Each row was made from one small tree. The marks that hang from a mark follow it in brackets, in the order of their numbers. Every link used is in the known rows. Write each row's tree.
Known rows:
q_357(q_413(q_56(q_600))): [ 0.03  1.22  0.46 -1.15  0.61 -0.06 -2.14  1.54 -1.45  2.21 -1.16 -1.15
 -0.22 -1.80 -0.11  0.74 -1.44 -1.06 -0.10  0.56 -2.48 -1.18 -3.84  1.61
  1.35  0.77]
q_357(q_413(q_15 q_56(q_600(q_995)))): [-0.30  1.33  0.28  0.30  0.51 -0.12 -1.53  0.18 -3.19  0.42 -1.23 -1.88
  0.71 -1.50  0.58  0.12 -2.60  0.54  0.55  1.68 -2.96 -1.20 -4.06  1.58
  1.60  1.19]
q_56(q_600(q_995(q_413(q_15)))): [-0.42  2.33  1.96  2.20 -2.11  0.34 -0.56  0.40 -3.01 -2.20 -0.94 -2.09
  0.85 -0.58 -0.32  0.83 -3.95  2.59  2.13  1.06  0.02 -3.20 -1.76 -1.14
  3.04  2.75]
q_607(q_56): [-0.81  0.85 -1.43  0.35  1.31  0.19  0.44 -0.17 -0.21  1.17  0.32  3.78
  0.88 -0.33 -1.27  0.58 -1.71  1.53  0.92 -1.51 -0.74  0.19  2.13  0.62
  2.55 -1.69]
q_995(q_413(q_15) q_607 q_769): [-3.39 -2.03  0.29  5.17 -3.35  1.62 -0.94  3.77 -0.89 -2.12  1.93 -6.01
 -2.97  1.47  4.32 -0.72 -3.50  1.25  2.48 -3.22 -0.73  2.73  1.05 -1.30
 -1.66  5.19]
q_56(q_600(q_995(q_413 q_769))): [-0.05  2.25  2.39  3.40 -2.18  0.97 -1.43  1.61 -2.17 -1.69 -1.01 -3.87
  0.48 -0.15  0.65  1.43 -3.99  2.90  1.83 -0.55  0.61 -2.75 -0.96 -1.75
  3.25  3.29]
q_56(q_600): [ 0.46  1.67  0.82  0.28 -0.50  0.02 -0.82  0.10 -1.73 -0.15 -1.30 -1.18
 -0.69 -1.68 -1.52  0.32 -1.70  0.94  1.02  0.77  0.31 -3.43 -2.03 -1.87
  1.36  1.73]
q_607(q_56 q_995(q_413)): [-2.16  0.87  0.61 -0.19 -0.23  1.00  0.37  1.58  0.56  1.66  0.23  4.09
  1.09 -3.94 -4.60  0.82 -3.83  2.10  1.15 -1.46 -0.31  2.17  1.08  1.40
  2.73  0.00]
q_600(q_995): [ 1.21  1.11  1.20  2.39 -1.00  0.25  0.10 -2.11 -1.44 -2.01 -0.59 -1.19
  2.63  2.09  1.20  0.17  0.04  2.17  0.68  0.34  0.08 -0.88  0.94  1.16
  2.93  0.22]
q_357(q_413(q_15 q_56(q_600))): [-0.88  0.81 -0.20 -0.58  0.84 -0.15 -1.59  0.80 -2.60  0.98 -1.11 -1.64
 -0.15 -2.27  0.35  0.13 -2.71 -0.27  0.32  1.58 -2.98 -0.78 -4.36  1.09
  0.58  1.08]
q_413(q_15 q_56): [-3.17 -1.97 -1.81  1.06  0.46 -0.35 -0.31 -0.64 -1.29 -0.06 -0.18  0.14
  1.53 -1.58  0.15 -1.64 -3.00  1.92 -0.05  0.58 -2.76  0.80 -2.88  0.91
 -2.17  1.34]
q_357(q_413): [ 1.21  1.39  0.66 -1.53  0.79  0.07 -0.76  1.11 -0.91  1.04 -0.35 -1.08
 -0.88 -0.45  0.90  1.01  0.33 -1.88 -0.28  0.81 -1.16  0.46 -1.45  1.42
  1.39 -0.71]
q_56(q_600(q_995(q_607 q_769))): [ 1.37  1.67  1.83  4.25 -1.99  0.89 -1.63 -0.84 -2.77 -1.74 -1.42 -4.91
 -0.28  0.89  1.53 -0.16 -1.16  2.88  1.87 -0.77  0.22 -3.70 -0.36 -1.72
  2.98  3.47]
q_413(q_15 q_56(q_600)): [-2.98 -0.82 -1.21  1.25  0.30 -0.28 -1.01 -0.40 -2.42 -0.12 -1.02 -0.62
  1.02 -2.80 -1.02 -1.32 -4.02  2.39  0.70  1.06 -2.53 -1.61 -4.18 -0.55
 -1.29  2.54]
q_600(q_56): [ 1.08 -1.23  1.73  1.70 -0.43  0.96 -0.18 -2.75 -0.61 -1.81  1.30  2.21
  1.03 -1.09  0.72  0.24  0.45 -0.47 -0.87 -1.06  0.38 -1.28  0.95 -0.99
  1.35 -1.73]
q_769(q_56(q_600)): [-0.05  3.66  1.73  1.97 -1.67  1.31  1.67  0.08  0.00  0.00 -1.85 -2.99
 -0.75 -1.62 -4.06  0.01 -0.21  0.12  2.09  0.34 -0.08 -3.47 -2.98 -1.03
 -0.77  1.71]
q_769(q_56(q_600(q_995))): [ 0.55  4.32  2.18  3.19 -2.26  1.47  1.62 -1.00 -0.62 -0.99 -2.16 -3.58
  0.35 -0.53 -3.51  0.17 -0.23  1.29  2.50  0.52 -0.11 -4.01 -2.59 -0.38
  0.59  1.73]
q_607(q_56(q_600) q_995): [-0.04  1.98  0.52 -0.07  0.90  0.74 -0.23 -0.84 -1.05  2.09 -1.43  3.24
  0.80 -4.91 -5.73  0.28 -2.46  2.98  1.16 -0.49  0.08 -1.22 -0.03 -0.31
  3.56  0.08]
q_357(q_413(q_56(q_600(q_995)))): [ 0.41  1.63  0.89 -0.25  0.26 -0.01 -2.12  0.79 -1.91  1.56 -1.48 -1.58
  0.57 -1.13  0.26  0.78 -1.49 -0.28  0.18  0.60 -2.44 -1.65 -3.47  1.87
  2.39  0.82]

Write each row's tree:
[-3.94 -1.72  0.95  4.96 -3.53  1.61 -3.01  4.51 -0.29 -0.03  0.96 -5.78
 -2.41  0.54  3.19 -0.34 -4.14  1.42  2.31 -4.25 -1.55  0.55 -0.84 -0.79
 -0.85  6.35] : q_995(q_413(q_56(q_600)) q_607 q_769)
[-1.14  0.04  0.51  2.89 -0.61  0.16 -2.26  0.14 -1.26  0.53 -1.51 -2.25
  1.85 -0.93  0.00 -0.10 -3.00  2.77  0.34 -0.92 -1.56 -2.33 -2.57  0.12
  1.15  2.53] : q_413(q_56(q_600(q_995(q_769))))
[-2.45 -0.38 -0.54  2.49 -0.25 -0.19 -1.01 -1.36 -3.09 -0.99 -1.32 -1.25
  2.20 -1.76 -0.20 -1.24 -4.21  3.46  0.98  1.19 -2.58 -2.20 -3.73  0.07
  0.23  2.57] : q_413(q_15 q_56(q_600(q_995)))
[ 1.03  1.08  1.83  6.54 -2.75  1.70  0.02 -1.52 -0.92 -2.47 -0.63 -6.45
  0.35  3.36  2.68 -0.93  1.18  2.50  2.01 -2.28 -0.23 -0.78  1.50  0.50
  1.37  2.62] : q_600(q_995(q_607 q_769(q_56)))
[-2.84  0.21  1.75  5.69 -4.51  2.56  0.03  4.09  1.11 -0.98  1.15 -7.14
 -3.38  1.73  2.08 -0.25 -1.73  0.31  3.17 -4.07 -0.40  1.47  0.37 -0.55
 -2.09  5.20] : q_995(q_413 q_607 q_769(q_56))
[-0.84  0.08 -0.74 -0.63  1.19 -0.21 -1.03  0.78 -1.94  1.06 -0.56 -1.06
  0.22 -1.55  1.10 -0.23 -1.72 -0.65 -0.26  1.16 -3.01  0.92 -3.42  1.99
 -0.10  0.23] : q_357(q_413(q_15 q_56))
[ 2.41 -0.62  3.26  6.43 -1.43  1.71 -0.77 -3.20 -1.84 -3.84  0.92 -1.89
  3.00  0.98  3.63  0.87 -0.56  2.61 -0.55 -2.57  0.98 -1.00  2.61 -0.87
  3.98 -0.60] : q_600(q_56 q_995(q_769))
[ 0.02 -0.95  3.37  6.81 -2.79  1.98 -0.51 -1.22 -2.17 -5.07  1.73 -1.90
  2.91  0.53  4.01  1.32 -3.72  2.88  0.46 -2.26  0.45  0.19  2.01 -0.98
  3.32  0.71] : q_600(q_56 q_995(q_413(q_15) q_769))
[ 0.68  1.37  2.22  2.64 -0.91  1.72  0.10  0.97  0.68  0.81 -1.69 -3.82
 -0.55 -4.18 -3.73 -0.05 -0.54  1.86  0.10 -0.99  1.11  0.29 -1.60 -1.02
 -0.80  2.08] : q_607(q_995(q_769(q_56(q_600))))
[ 1.35  2.04  1.86  3.49 -1.10  0.67 -1.35 -0.05 -2.32 -1.56 -1.58 -3.92
  0.60 -0.08  0.74  0.79 -2.36  3.01  1.15 -0.27  0.70 -3.26 -0.78 -1.90
  3.12  2.38] : q_56(q_600(q_995(q_769)))
[-1.26 -0.10  0.36  2.08 -1.32  0.13 -2.07 -1.02 -1.72  0.30 -1.40 -1.47
  1.49 -0.35 -0.32 -1.11 -1.76  2.11  1.20 -0.44 -2.13 -2.99 -2.54  0.89
  1.35  2.95] : q_413(q_56(q_600(q_995(q_607))))
[ 2.36 -0.97  2.85  5.26 -2.66  1.38 -0.47 -5.68 -2.58 -4.23  0.96 -0.23
  2.20  2.32  3.13 -1.16  1.78  1.48  0.96 -1.38 -0.25 -2.51  2.42  0.37
  4.16  0.11] : q_600(q_56 q_995(q_607))
[-1.20 -0.37  0.48  3.38 -1.26  0.40 -2.45 -0.30 -1.48  0.31 -1.35 -2.77
  1.19 -0.18  0.52 -0.77 -2.24  2.45  0.97 -1.20 -1.80 -2.59 -2.23  0.25
  1.12  3.38] : q_413(q_56(q_600(q_995(q_607 q_769))))
[-2.60  2.00  2.39  4.49 -2.95  2.26  0.06  5.67  0.95 -0.45  0.08 -5.97
 -1.71 -1.07 -0.22  2.15 -4.81  1.14  2.02 -2.77  0.57  0.28 -1.46 -1.88
 -1.10  3.97] : q_995(q_413 q_769(q_56(q_600)))
[ 0.31 -0.86  3.64  5.26 -4.09  1.68 -0.61 -3.35 -2.35 -4.59  1.88 -0.28
  1.99  2.22  3.14 -0.25 -0.61  1.05  1.68 -1.93 -0.39 -1.59  2.23  0.74
  4.29  1.26] : q_600(q_56 q_995(q_413 q_607))
[ 0.84  0.21  0.62  5.88 -1.49  1.15 -0.77 -1.70 -1.67 -1.83 -0.03 -3.32
  0.95  3.43  3.40 -0.56  0.03  3.56  1.78 -2.86 -0.44 -0.13  3.47  0.59
  3.61  1.68] : q_600(q_995(q_607(q_56) q_769))
[-0.82  2.41  0.30  2.69 -0.13  0.95 -0.41  1.09 -1.72 -0.02 -0.37  1.12
  1.12 -0.41 -0.81  1.56 -4.45  3.49  2.23 -1.94 -0.37 -1.79  1.52 -0.69
  4.84  0.52] : q_607(q_56(q_600(q_995(q_413 q_769))))
[-4.65 -1.92 -0.04  3.84 -1.53  1.12 -1.22  5.41  0.07 -0.43  1.29 -3.74
  0.14 -1.17  2.65  0.99 -6.86  2.22  0.61 -2.65 -1.31  3.42 -1.34 -0.53
 -2.00  3.72] : q_995(q_413(q_15 q_56) q_769)
[ 0.48  0.79  1.83  2.47 -0.59  1.56  0.42  0.60  1.35  0.98 -1.23 -3.40
 -0.16 -3.65 -3.08 -0.23  0.07  1.42 -0.36 -1.30  0.95  1.48 -0.99 -0.37
 -1.25  1.45] : q_607(q_995(q_769(q_56)))
[-0.67  1.91  2.57  5.51 -3.13  1.83  0.42  2.04 -0.26 -2.36 -0.10 -4.89
  1.69  1.82  1.69  1.53 -2.93  2.60  1.65 -1.84  0.33  0.48  0.60  0.51
  1.67  2.32] : q_600(q_995(q_413 q_769(q_56)))
[-1.94  2.11  1.23  0.08 -0.45  0.97 -0.19  1.67 -0.71  1.65 -0.53  3.41
  0.64 -5.16 -5.74  1.15 -5.02  2.75  1.99 -0.90 -0.05 -0.24 -0.29  0.02
  3.83  1.20] : q_607(q_56(q_600) q_995(q_413))
[-1.18  1.43  2.93  2.60 -2.31  1.93  0.02  3.22  1.05  0.59 -0.83 -3.86
 -0.66 -4.22 -3.78  0.88 -3.04  1.54  0.83 -1.46  0.87  1.32 -1.86 -0.76
 -0.72  3.22] : q_607(q_995(q_413 q_769(q_56(q_600))))
[-1.61  0.48  0.61  4.07 -2.78  0.83  0.46 -1.00 -2.51 -2.93  0.78 -0.86
  1.50  2.76  2.11 -0.47 -2.54  2.82  3.27 -0.90 -1.44  0.07  2.06  1.55
  3.50  2.29] : q_600(q_995(q_413(q_15) q_607(q_56)))
[-0.11  2.01  2.22  2.76 -3.06  0.64 -1.13 -0.12 -2.80 -2.01 -0.86 -2.77
 -0.09  0.61  0.23  0.05 -2.28  2.02  2.74  0.19 -0.22 -3.58 -1.10 -0.78
  3.43  3.73] : q_56(q_600(q_995(q_413 q_607)))
[-0.57  0.35 -0.75  1.65 -0.76  0.54 -0.69 -1.47 -1.62  0.33  0.07  0.05
 -1.81  0.97 -0.02 -1.61  0.26  1.01  2.71 -1.84 -1.24 -2.18  1.46 -0.16
  2.20  1.77] : q_995(q_607(q_56(q_600)))
[ 0.07  0.91  1.26  5.85 -2.53  2.08 -0.56  0.63 -0.15 -0.57 -0.69 -7.98
 -3.43  1.09  1.19 -1.38  1.02  0.95  2.53 -3.14 -0.09 -1.55 -0.21 -1.79
 -1.38  4.33] : q_995(q_607 q_769(q_56(q_600)))
[ 0.41  1.28  0.86  0.33 -0.14  0.06 -2.34  0.20 -2.24  1.15 -1.25 -2.34
 -0.06 -0.39  0.79 -0.04 -0.82 -0.53  0.66  0.37 -2.75 -1.82 -3.23  2.00
  2.27  1.61] : q_357(q_413(q_56(q_600(q_995(q_607)))))
[-0.30  2.03  2.02  3.71 -2.09  0.83 -1.03  1.35 -2.77 -2.31 -0.92 -3.90
  0.59 -0.42  0.86  1.20 -4.59  3.29  1.94 -0.11  0.30 -2.42 -1.24 -1.99
  2.77  3.44] : q_56(q_600(q_995(q_413(q_15) q_769)))
[-2.10 -0.30  1.30  5.20 -2.14  1.06 -0.91  1.77 -1.36 -2.30  0.38 -3.78
  2.57  1.37  3.05  0.85 -4.72  3.69  1.04 -1.58 -0.96  1.39  0.06  0.68
  1.53  2.76] : q_600(q_995(q_413(q_15 q_56) q_769))
[-1.86  0.53  2.20  2.76 -1.99  1.84  0.83  2.66  0.75 -0.25 -0.30 -3.58
 -0.29 -4.11 -2.83  0.31 -3.28  1.77  0.72 -1.09  0.47  2.92 -1.58 -0.41
 -1.67  2.88] : q_607(q_995(q_413(q_15) q_769(q_56)))
[-2.81 -1.34  1.27  2.16 -1.18  1.14 -0.96  2.86  0.56  0.50  0.02 -2.23
  0.57 -4.28 -1.55  0.07 -4.50  2.31 -0.22 -1.34 -0.45  3.53 -1.75  0.20
 -1.45  3.06] : q_607(q_995(q_413(q_15 q_56) q_769))
[-0.34  4.32  2.60  3.15 -2.85  1.47  1.67  0.18 -0.43 -1.15 -1.77 -3.54
  0.31 -0.44 -3.38  0.63 -1.44  1.22  2.82  0.36 -0.16 -3.53 -2.56 -0.27
  0.54  2.40] : q_769(q_56(q_600(q_995(q_413))))
[ 1.15  2.02  1.66  2.60 -2.10  0.39 -1.08 -1.90 -3.01 -1.80 -1.41 -2.91
  0.06  0.75  0.17 -0.54 -0.66  2.17  2.21  0.34 -0.11 -4.38 -0.81 -1.06
  3.36  2.90] : q_56(q_600(q_995(q_607)))
[ 0.50  3.91  2.18  3.76 -2.75  1.53  1.53 -1.45 -0.94 -1.12 -1.96 -4.20
 -0.24  0.12 -2.79 -0.58  0.60  0.97  2.96  0.21 -0.34 -4.22 -2.20 -0.18
  0.53  2.48] : q_769(q_56(q_600(q_995(q_607))))
[-0.36 -0.37 -0.48  4.99 -0.74  1.48 -1.65  0.63 -1.09  0.26  0.23 -3.74
 -2.69  1.15  2.35 -0.75 -0.95  2.35  2.21 -4.30 -0.47 -0.67  2.47 -1.81
  1.64  2.94] : q_995(q_607(q_56(q_600)) q_769)
[-1.66 -0.74  1.60  2.14 -1.29  1.20 -0.31  2.77  0.20 -0.18  0.21 -2.57
 -0.21 -3.85 -1.51  0.38 -3.87  2.11  0.07 -0.96  0.61  3.40 -0.80 -0.58
 -0.84  2.63] : q_607(q_995(q_413(q_15) q_769))
[-4.64 -0.46  0.27  0.86 -1.88  0.21 -0.70  3.27 -1.23 -0.53  0.48 -0.35
  0.43 -2.01 -0.50  0.46 -6.48  1.45  1.66  0.24 -2.04  0.14 -3.30 -0.01
 -0.72  3.46] : q_995(q_413(q_15 q_56(q_600)))
[ 0.49 -0.11  3.86  4.27 -3.10  1.50 -0.17 -2.35 -1.64 -4.24  1.47  1.18
  3.37  0.79  2.06  1.33 -2.11  1.38  0.62 -1.12  0.22 -1.15  1.76  0.35
  4.36 -0.24] : q_600(q_56 q_995(q_413))
[-0.64  0.42  1.76  3.62 -3.75  0.79 -0.25 -0.49 -1.49 -2.74  0.55 -2.41
  1.03  3.41  2.55 -0.42 -1.06  1.46  2.44 -0.88 -0.69 -0.47  1.40  1.71
  2.84  2.98] : q_600(q_995(q_413 q_607))
[-1.69 -0.26  1.37  3.67 -3.54  0.69 -1.01 -0.38 -1.41 -2.06  0.43 -2.22
  1.60  2.98  2.33 -0.77 -1.71  1.79  2.27 -1.21 -1.66 -0.42  0.41  2.36
  2.36  3.26] : q_600(q_995(q_413(q_56) q_607))
